What can hang from each mark:
E: N
N: D E U
X: N
Q: C
C: D F Q U
Y: C
U: C N

Each row was made from one small tree. The marks that hang from a mark follow it in brackets, in alphabetical order. Every link used is in the known rows. Write each row's tree.
In the rows, zero is written as 128.
Known rows:
X[N[E]]: [116 140 112  86 154 159 152 125 137 139 148  95 108 127 126 140 140  99
  83 120 112]
U[N[D]]: [119 131 136 115 160 148 144 152 163 126 143  75 116 136 132 163 135  96
  92 146 112]
N[D E U[C[Q]]]: [128 163 131  57 148 167 164 178 138  70 162  88 152 156 148  70 137  80
  61 123 127]
U[C]: [132 138 144 122 117 100 116 111 122 117 118 128 155 140 147 111 123 125
 141 125 144]
N[D E U[C]]: [104 155 130  52 154 157 174 163 167  74 144  90 169 138 140  98 138  76
  66 138 111]
Y[C[F Q]]: [156 128 139 146 110 171  95 166  70 139 114 117 120 139 176 122 157 153
 115  86 146]
X[N[D E U[C[F]]]]: [ 95 165 117  50 169 190 182 166 152 116 143  71 143 145 155 142 157  75
  58 131 102]
Q[C[D F]]: [120 102 152 121 127 123 146 139 111 109 119 112 105 116 139 155 141 171
 120 129  97]
U[C[D F Q] N[E]]: [155 116 137 128 146 150  90 131 112  95 136  73  99 153 144 150 137 129
  67  87 126]
Y[C[F]]: [130 122 140 140 118 163 107 150 101 143  94 120 138 119 167 151 158 146
 122 101 129]
N[D E U[C[F]]]: [ 91 154 128  58 158 181 173 171 155  86 131  83 155 135 147 124 155  94
  63 131 107]
C[D F Q U[N[E]]]: [158  84 113 136 145 197  80 138 128 118 167  86  70 122  92 149 132 146
  67 106  97]
Y[C[Q]]: [169 132 146 138 108 144  97 155  81 125 129 127 135 144 167  91 138 129
 121  93 155]
C[D]: [144 118 140 137 127 115 115 112 130  94 144 139 132 123 111 141 105 128
 114 117 115]
X[N[D E U]]: [101 159 109  47 177 192 195 173 166 112 164  76 134 133 134 131 145  61
  51 137  95]
E[N[D U[C[F Q]]]]: [110 170 122  95 126 163 156 195 132  67 142  67 148 149 179 123 132  84
  82 121 129]
C[D Q U]: [179 101 131 142 110 143  80 121 113 107 183 141 112 125  83  90  96 143
 118 118 119]
N[D E U[C[F Q]]]: [115 160 127  64 152 190 164 189 128  83 150  82 141 156 154  95 156  97
  59 116 120]
Y[C[D F U]]: [149  89 143 146 108 162  74 125 119 128 123 133 140  97 121 148 130 154
 118 110 101]
Y[C[D F Q U[N]]]: [178  85 138 156 120 180  56 148 103 133 135 101 109 124 133 145 136 145
 100  92 115]

Write each row's tree:
[160 132 147 146 112 124  89 124  82  97 141 129 128 153 148 123 121 149
 117  94 143] | U[C[D F Q]]
[107 130 128  91 171 164 154 151 174 112 152  59 107 126 123 155 140  91
  57 142  99] | U[N[D E]]
[124 145 137  97 156 175 127 162 125 109 149  50 103 155 157 137 157 111
  62 116 125] | U[C[F Q] N[D E]]
[122  66 134 100 147 164 128 134 151 121 133  70  81  99 105 163 146 160
  91 140  71] | Q[C[D F U[N[E]]]]
[129 111 111 105 153 223 114 171 138 142 175  61  70 129 105 135 155 130
  65 134 100] | C[F Q U[N[D E]]]
[113 137 141  83 159 137 139 134 169 101 144  58 135 138 138 138 137  85
  72 139 113] | U[C N[D E]]
[134 137 115  86 143 176 137 166 109  99 121  98 133 157 160  98 156 114
  82  95 136] | N[E U[C[F Q]]]
[143 112 115  95 152 191 116 159 151 123 191  70  86 129  96  99 132 108
  70 141 107] | C[Q U[N[D E]]]
[ 93  89 130  76 155 184 160 164 161 141 142  50  81 101 116 149 165 149
  89 167  72] | Q[C[F U[N[D E]]]]
[125 172 120  46 161 178 174 170 136  99 170  74 141 161 155  92 140  61
  57 122 123] | X[N[D E U[C[Q]]]]
[123 125 126  91 145 157 135 137 138  75 116 108 153 134 138 136 137 111
  75 101 108] | N[E U[C[D F]]]
[163 100 125 151 114 173  78 135 100 122 167 133  94 124  95 123 118 166
 111 113 112] | C[D F Q U]
[182  86 125 147 131 152  72 124 131 115 175 106  93 136  92 121 104 129
 102 118 116] | C[D Q U[N]]
[151 112 124 118 141 174 107 159 140 136 180  82  97 138 104 106 127 115
 100 145 118] | C[Q U[N[D]]]
[150 108 136 132 129 203  88 175 112 153 143  80 110 128 147 132 157 133
  96 116 120] | Y[C[F Q U[N[D]]]]
[136 144 142 122 148 155 116 164 116 123 141  62 112 166 167 144 149 118
  96 122 137] | U[C[F Q] N[D]]
[159 107 131 141 101 187  76 157  83 154 130 122 118 122 142 105 151 157
 126 103 132] | Y[C[F Q U]]
[146 139 124 116 129 159 126 168  99 113 113 114 144 168 170 104 150 124
 119 100 146] | N[U[C[F Q]]]
[105 165 120  43 169 170 184 157 160 102 153  73 156 147 148 118 143  57
  63 136 109] | X[N[D E U[C]]]
